Known rows, with every way that one mark hangs from another:
Z_257{Z_506{Z_711{Z_6}}}: [ -1.4   7.4 -24.2  -1.0  12.6  -4.6  -8.9  -8.3  -6.2   5.5  18.4   4.7
  30.9  -9.0  11.1  -6.2   3.3 -22.2   5.0  -1.7 -13.4  16.5   1.5 -13.1
  -5.3  11.5  -3.7  -6.0]
Z_506{Z_711{Z_6{Z_713{Z_257 Z_635{Z_656 Z_765}}}}}: [ -4.0 -26.3  27.5 -21.7   2.0   7.6 -17.4  -1.4  -4.1  14.1  13.1  -4.4
 -26.9  -8.9  -5.6  -4.3   2.3   4.5  -2.6 -15.8   2.5   0.0  -3.0  13.6
  15.0  11.4   1.6 -37.4]
Z_426{Z_635}: [ 24.6  21.9 -24.5  10.3   5.1   6.1  20.6  -0.1  -6.1 -11.5 -13.5 -11.1
  13.3   2.5  -2.2  -0.4  24.1 -10.0   9.3   5.6 -14.4  19.5  12.3  -6.3
 -17.1   8.2  12.8  22.8]
Z_635{Z_656 Z_713{Z_6{Z_711}} Z_765}: [ 23.4 -11.8  59.7 -14.1  -6.2   9.2 -15.9   4.7   7.9   5.8  -4.9  23.3
  17.5   3.0   4.5   1.7  -1.1  16.3  -1.2 -10.5  10.2 -18.9  17.1 -25.0
  -1.7  12.6  -0.1   2.8]
Z_506{Z_711{Z_6{Z_713}}}: [ -0.3  -2.1  -4.4  -3.8  -0.3   8.2  -1.1  -2.2 -24.6   8.4  14.8 -19.3
 -10.8  -7.5  -3.2 -13.3  17.5 -23.6   9.3  -7.5 -10.6  27.0   3.3 -13.9
  10.6   4.6   4.6  -3.7]
Z_506{Z_711}: [ 16.8  19.2  -5.3  -2.2   1.2   6.9  -3.1   0.9 -11.8   3.6  16.2 -16.4
   4.3  -9.6  15.4   3.8  26.0 -28.6   8.0  -9.8 -16.9  19.9  18.9 -15.6
  -5.6   7.1  -6.2   4.8]
Z_656{Z_635}: [  4.1  17.7 -25.3  19.1  11.3  -1.4  22.2  -9.5 -13.4  -0.9  -1.7 -19.6
 -20.0  -6.1  14.3  -1.7  27.6 -28.3   2.4   1.6  -6.2  15.2 -12.4  -2.2
  -4.4  16.7  10.2  12.7]
Z_713{Z_6{Z_711} Z_257{Z_506} Z_635{Z_656 Z_765}}: [-11.2   0.4   4.2 -14.9   5.1  -3.2 -13.0  -6.4  35.2  -5.3 -16.6  29.3
 -11.4 -15.7  -7.3  31.0 -21.0  51.4 -20.1  -4.4  23.9 -25.3  14.0  42.5
  32.3   2.1 -11.0 -16.8]
Z_426{Z_90{Z_711} Z_635{Z_713{Z_6} Z_765}}: [ 28.6   2.7  30.2  -4.3  -7.7  15.8 -24.7   3.0  21.3 -13.2 -13.7  -2.6
  50.0  14.7 -11.0  10.2  -1.6  12.6  -0.9   9.4  -5.7 -27.3   7.4 -10.7
 -47.0  -2.1  19.1  12.0]
Z_713{Z_6{Z_711} Z_257{Z_506} Z_635{Z_765}}: [-14.7  16.8 -15.1  -1.6   1.7  -0.4 -13.4 -11.6  30.6 -16.6 -13.0  15.7
 -10.6 -20.3 -15.5  33.7 -16.9  42.5 -28.4  -4.3  28.8  -9.6  16.3  40.2
  44.7 -16.3 -13.9  -9.7]
Z_656{Z_635{Z_713{Z_6{Z_711}} Z_765}}: [ 19.7   3.2  29.1   8.7  -3.9   8.3  -5.9  -8.1  -1.0  -4.0 -10.1   0.0
  -5.8  -1.1   1.3   5.0  12.0  -3.5 -14.9  -8.3  17.0  -8.0  -6.6 -11.6
   8.6   2.8  11.5  13.6]
Z_656{Z_635{Z_713}}: [ 13.7  14.5  -5.4  16.1   6.0  -2.5  17.7  -8.8 -12.8  -2.2   7.0 -18.2
  -0.4   6.5  18.8  -4.6  14.8 -27.7  -6.4  -6.9  -4.2   6.6 -18.0 -14.6
 -19.1   9.9   8.5  19.7]
Z_711{Z_6{Z_713} Z_506}: [-21.5 -20.9 -30.4   4.3  -4.2 -11.1  25.6   0.3 -19.4  14.7  11.3  -9.2
 -18.6  -1.7 -14.3 -18.0   3.0 -20.4   6.7   5.7 -17.8  29.5  -4.5 -17.5
  22.0 -12.9  -3.5  -1.8]
Z_635{Z_656 Z_765}: [  7.3  -6.1  31.6  -6.0  13.0   4.5  -4.8   1.6   0.6  13.6   4.6   8.2
   7.5  -7.3  13.6 -11.4  16.8  -5.5  14.4  -4.1  -9.8  -0.3  12.8 -26.9
 -11.7  34.5   0.7 -16.7]
Z_90{Z_426 Z_711}: [-23.9  24.7 -19.1  19.5  -4.7   0.4   2.5  11.5  -7.5  -5.6  -1.0  -3.6
  -3.4  11.9  18.6  -9.9   5.6 -15.0  22.1  25.6  -3.5   0.9   1.6  -2.1
 -18.5   1.4 -16.0  11.3]
Z_656{Z_635{Z_713{Z_257}}}: [ 15.9   9.7  -8.9  14.6   8.8   1.3  15.4  -8.3  -9.2  -8.2  12.0 -18.8
 -15.4   3.4  25.4   7.4   7.6 -18.0 -11.7  -8.7   0.5  -4.9 -28.1   2.4
 -17.2   2.1   5.7  12.2]
Z_711{Z_6}: [ -6.3  -4.4 -23.2   8.8   4.9   3.6   9.0  -3.6 -16.9   0.1  10.8  -0.8
   0.7  -2.0   4.9 -15.7  16.7 -21.0   8.0   6.2  -2.8  23.2  -3.8 -19.0
   0.0   8.9   2.2  -6.4]
Z_90{Z_426{Z_635} Z_711{Z_506}}: [ -5.0   5.6 -24.5  12.9 -14.7  -7.5  16.0  18.4   2.8  -1.5 -16.6   3.6
   3.8  24.8   4.4  -4.3   4.1 -12.7  22.1  32.8 -19.2  -4.0  -0.6   4.6
 -26.9 -15.0  -9.9  20.2]
Z_426{Z_90 Z_635{Z_656 Z_765}}: [ 36.5  -3.1  25.2 -13.7  12.1   2.4  -7.6   3.7  14.2   2.8 -19.4   5.2
  34.2   1.0  -3.1  -1.6  11.9   4.1  11.9  -6.4 -11.8 -10.6   3.4  -0.1
 -43.9  32.4  34.1  -0.4]
Z_90{Z_426 Z_711{Z_6}}: [-30.1  -0.3 -18.8  16.8  -6.0   1.9  -2.3  11.0 -13.0  -2.8   1.7   6.8
  -3.7  16.6  14.4 -21.0   3.7 -16.9  22.0  29.3   2.9   0.5 -14.5  -4.7
 -16.8   1.4  -8.6  -3.6]
Z_656{Z_635{Z_713{Z_6{Z_711} Z_257} Z_765}}: [ 21.9  -0.6  23.9   7.4   0.1  11.6  -7.0  -7.5   3.0  -9.6  -5.1  -0.1
 -21.7  -2.6   7.1  17.1   5.6   6.0 -20.0  -9.5  20.9 -20.1 -17.8   6.7
  10.5  -4.3   8.6   6.8]
Z_6{Z_711{Z_506} Z_713}: [ -4.6  15.0 -34.0   3.9 -13.4 -14.5  28.5   9.6 -20.6   7.8  -8.6 -18.4
 -29.2 -10.5 -23.1   6.1   3.8  -8.5  10.7  -6.6  -4.9  24.2  15.7  -5.5
  43.9 -26.0  -8.0  28.4]
Z_90{Z_426}: [-12.6  26.2 -17.8  17.8   3.0  -5.6  13.5   2.8  -9.1  -6.9  -2.1  -1.7
  -2.1   5.0  20.9 -15.0   9.4 -15.2   7.3  10.0   0.6  22.3   4.0   1.7
 -11.1   8.6  -3.8  15.4]

Rows:
[ 19.6  22.0 -26.3   3.2  -1.4   3.7   0.2   8.4   6.2 -12.2 -17.0 -17.2
  28.0   8.7  -7.2  12.5  10.5  -6.2  19.2  13.7 -14.0  -8.2   3.7   5.9
 -42.8   1.8  19.9  19.8] | Z_426{Z_90{Z_711} Z_635}
[ -9.4  -1.0  -9.5  -7.4  -5.8   2.7  -2.3  -5.4 -15.3   7.4  10.1 -20.7
 -17.1  -8.4 -13.0  -7.3  10.9 -13.5  -1.7 -10.6  -1.7  28.3   7.2   4.6
  19.5  -1.9  -0.1 -12.0] | Z_506{Z_711{Z_6{Z_713{Z_635}}}}
[-18.9  -2.0 -12.4 -15.0   8.0 -12.3  -3.0  -7.8  -0.2  14.2   6.4   1.7
  10.9  -8.9  -5.0  -8.5 -10.7  -0.2   0.8  -9.1  -8.3  11.1   3.1   9.6
   6.4  17.1  -1.0 -14.1] | Z_257{Z_506{Z_711{Z_6{Z_713{Z_635{Z_656}}}}}}
[-48.6   6.6 -36.1  18.3   5.2  -4.4   1.5   4.6 -10.2  -6.6   1.8   0.9
 -11.3  10.2   6.1 -16.7 -23.4   4.9  14.6  28.6   4.5  -5.4 -24.0  18.1
  -2.5  -4.9  -8.4  -1.3] | Z_90{Z_426 Z_711{Z_6{Z_713{Z_257{Z_506}}}}}
[ -2.0 -23.9  17.5 -22.0 -12.5  -2.8  -3.5   5.4  31.1   4.5 -13.5  25.4
 -40.2  -9.2 -11.5  33.0  -8.3  38.4 -17.2  -3.7  16.9 -23.8  13.6  37.1
  37.8 -16.4 -16.6 -22.1] | Z_713{Z_6{Z_711{Z_506}} Z_257 Z_635{Z_656 Z_765}}
[-31.4 -24.1 -37.7  -2.5  -6.8 -13.4  24.0  -3.1  -4.7   6.9  10.5 -11.4
 -42.5  -4.0 -18.8  -0.1 -10.2   2.3 -11.5   1.0  -2.3  18.2 -11.6  20.2
  33.0 -27.5 -10.7 -17.5] | Z_711{Z_6{Z_713{Z_257 Z_635}} Z_506}
[ -8.4  -5.5 -13.0  -8.9  -3.3   5.1  -2.0  -5.1 -12.3   1.1  15.6 -20.5
 -31.9  -9.4  -7.2   2.7   5.0  -4.3  -6.9 -11.7   1.5  17.4  -2.1  20.4
  21.2  -7.7  -1.8 -18.9] | Z_506{Z_711{Z_6{Z_713{Z_257 Z_635}}}}
[-10.0  36.0 -47.3   8.3   8.9  -9.7  17.8  -0.4 -14.6 -10.1  -7.5 -15.9
 -20.2 -18.8 -12.6  16.9 -15.3  14.2   3.3  -9.0   8.3   9.3   4.5  19.4
  38.8 -14.6  -2.9  25.7] | Z_6{Z_711 Z_713{Z_257{Z_506}}}
[-25.9 -46.0   3.2 -15.0  -2.7 -11.2  10.3  -0.7   3.4  19.7   9.2   4.6
 -38.2  -3.5 -17.3  -7.0 -12.2  10.2  -5.9  -2.9  -2.6   1.4 -11.9  12.9
  26.1  -7.8  -7.1 -35.9] | Z_711{Z_6{Z_713{Z_257 Z_635{Z_656 Z_765}}} Z_506}
[ 45.2  -8.0  44.7 -17.9   6.6   1.2 -12.5   4.2  14.8   2.1 -11.9   5.5
  54.0  11.6   2.0  -4.7  -1.7   3.8   4.7 -13.3  -9.3 -18.7  -0.5 -12.8
 -58.0  24.9  32.8   6.3] | Z_426{Z_90 Z_635{Z_656 Z_713 Z_765}}
[ 17.7 -12.3  28.2  -6.1 -12.0   5.6 -10.0   3.2  11.1  -5.1   7.3  12.8
  -2.4  -0.8   0.4  20.5 -10.2  13.9 -17.7  -8.9   9.4 -15.9   7.8  -9.0
  18.4 -30.2 -15.1   1.9] | Z_635{Z_713{Z_6{Z_711{Z_506}} Z_257} Z_765}
[ 10.1   1.2  38.6   3.7  -0.5  14.7 -14.3  -9.1   7.1  -6.0  11.8   3.0
  27.8  -0.5   6.5  -5.3   5.2   2.2 -13.5  -3.1  -0.3   3.7  18.6 -33.8
  -6.1   2.3  -4.7   0.9] | Z_635{Z_713{Z_6} Z_765}
[  9.2   3.7   2.1  -7.0  16.7  -8.9   6.1   0.3   5.5   0.8  18.7  11.6
  28.8   5.0  32.5   5.3 -22.1   6.2  -1.1  -8.1 -10.7 -19.6  -7.5  -5.5
 -32.0  14.4  -7.8   3.1] | Z_635{Z_656 Z_713{Z_257{Z_506}}}
[  1.9 -15.0  25.3  10.0 -11.0  11.0 -18.1  11.2  -3.4  -6.7  -8.8  15.0
  29.3  32.0   2.6 -27.5  -5.0  -5.7  14.2  22.8   5.5 -16.2 -17.6 -17.2
 -39.6   0.1   6.5  -0.5] | Z_90{Z_426{Z_635{Z_713 Z_765}} Z_711{Z_6}}
[ 10.7   9.5  16.5  -0.5   3.8   6.0 -19.3  -6.6  14.6 -13.3   4.4  17.6
  23.8  -6.7   2.9  19.0 -20.6  24.5 -20.0  -8.7  17.0 -17.7   7.6  -4.5
  12.4 -12.1  -9.2   5.9] | Z_635{Z_713{Z_6{Z_711} Z_257{Z_506}} Z_765}
[ -3.3  11.0 -38.5   1.2  -8.5 -11.0  28.1  10.5 -16.8   0.7  -2.8 -17.3
 -45.1 -12.6 -16.6  18.9  -4.2   1.9   5.4  -8.4  -1.0  10.5   4.7  14.9
  45.0 -34.2 -11.6  21.3] | Z_6{Z_711{Z_506} Z_713{Z_257}}
[ -6.0  -7.2  24.5 -22.5  10.6   4.1 -24.5 -11.6  39.0   2.6   3.3  21.0
   1.0 -15.4   7.6  25.1 -12.3  35.7 -22.8  -6.3   2.7 -22.6  14.8  35.7
   7.9  13.4 -13.8 -33.6] | Z_713{Z_6 Z_257{Z_506{Z_711}} Z_635{Z_656 Z_765}}
[ 18.7   5.7  35.7  -0.2  -9.8  11.7 -15.9  -1.5   2.6  -6.4  -1.0   8.1
  17.8  -3.0  -3.7   4.7   2.7   8.2 -10.5  -9.9  15.1  -1.9  21.4 -27.2
  12.1  -8.5  -3.7  11.7] | Z_635{Z_713{Z_6{Z_711}} Z_765}
[-31.3 -11.6 -35.7  -5.1 -13.9 -15.9   1.7   4.2   3.3   9.2   2.8 -18.0
  -8.3   2.2 -23.4   2.5 -12.4  -4.5   4.8   9.2  -5.7   1.0  -6.7  12.5
   1.0 -22.2  -1.6 -10.2] | Z_426{Z_90{Z_711{Z_6{Z_713{Z_635}} Z_506}}}
[-10.6  19.5 -14.0  -6.9  -9.9 -11.9  19.6   5.7 -10.7   4.3 -21.7 -13.7
 -34.8 -11.0 -24.7   6.6  -2.1  16.6   6.6 -14.5  14.5  12.6  19.4  21.5
  39.7   0.3   0.5  15.1] | Z_6{Z_711 Z_713{Z_635{Z_656}}}
[-32.8 -17.8 -22.9  12.0 -14.2 -10.3   6.2  15.7  -6.2   8.4   5.2  13.3
  -7.8  19.9  11.1 -17.9  -2.7 -21.7  20.3  33.0  -8.5  -0.2 -15.7  -7.1
 -11.9 -15.5 -18.6  -7.0] | Z_90{Z_426 Z_711{Z_6 Z_506}}
[-21.6 -25.1   2.2   9.6 -13.7  -1.5   2.6  14.2  -5.5   7.1 -16.7   5.8
  -5.7  22.5 -19.8 -27.0  -3.8  -4.6  20.5  29.8  -9.3  -2.8 -14.2  -3.9
  -7.5 -11.9   3.2  -2.2] | Z_90{Z_426{Z_635{Z_765}} Z_711{Z_6{Z_713} Z_506}}
[ 12.0   7.0  11.8   8.9   8.1   2.5  -8.8 -13.0  11.0 -10.3  -5.6   7.6
  -1.9  -5.8   7.5  18.1  -8.2  11.5 -23.5  -7.4  18.4 -22.4 -19.4   9.4
   8.9  -1.2   7.5   9.5] | Z_656{Z_635{Z_713{Z_6{Z_711} Z_257{Z_506}} Z_765}}
[ 40.8 -10.0  45.0  -9.0   4.8   8.6  -1.5   4.5   3.3   3.1  -7.9   9.5
  40.0  14.2   4.8 -11.4   7.4   0.9   8.2  -7.9 -12.3 -10.6   7.2 -28.8
 -40.2  25.0  16.9   5.9] | Z_426{Z_635{Z_656 Z_713 Z_765}}
[-24.3 -22.1  11.1  -7.0   3.2  -0.5   1.5  -6.4  -6.8  13.4  -0.2  -2.1
 -17.4  -7.1 -19.8 -22.7   0.7   6.5   0.9  -5.1   6.5  13.7   0.4  -2.2
  19.2  17.6   7.1 -27.0] | Z_711{Z_6{Z_713{Z_635{Z_656 Z_765}}}}
[ 12.0  14.3   9.0  11.7  10.2  -3.0  -2.7  -1.1  10.9 -16.0  -8.2  14.1
  38.9  15.0  14.4 -10.0 -18.3   8.9  -7.1   3.4   3.6  -7.4 -10.7   7.9
 -33.0   2.8   8.1  14.1] | Z_90{Z_426{Z_635{Z_713{Z_257{Z_506}} Z_765}}}
[ 13.1 -13.2  26.9  -7.7  11.7   5.4 -30.4  -8.1   2.5   0.7  32.8   9.2
  37.4  -2.1  17.4  -3.7 -15.6  -6.7 -12.4 -15.7  -0.7 -11.3 -12.3 -21.4
 -14.2  -0.5  -6.7 -22.3] | Z_635{Z_713{Z_257{Z_506{Z_711{Z_6}}}} Z_765}
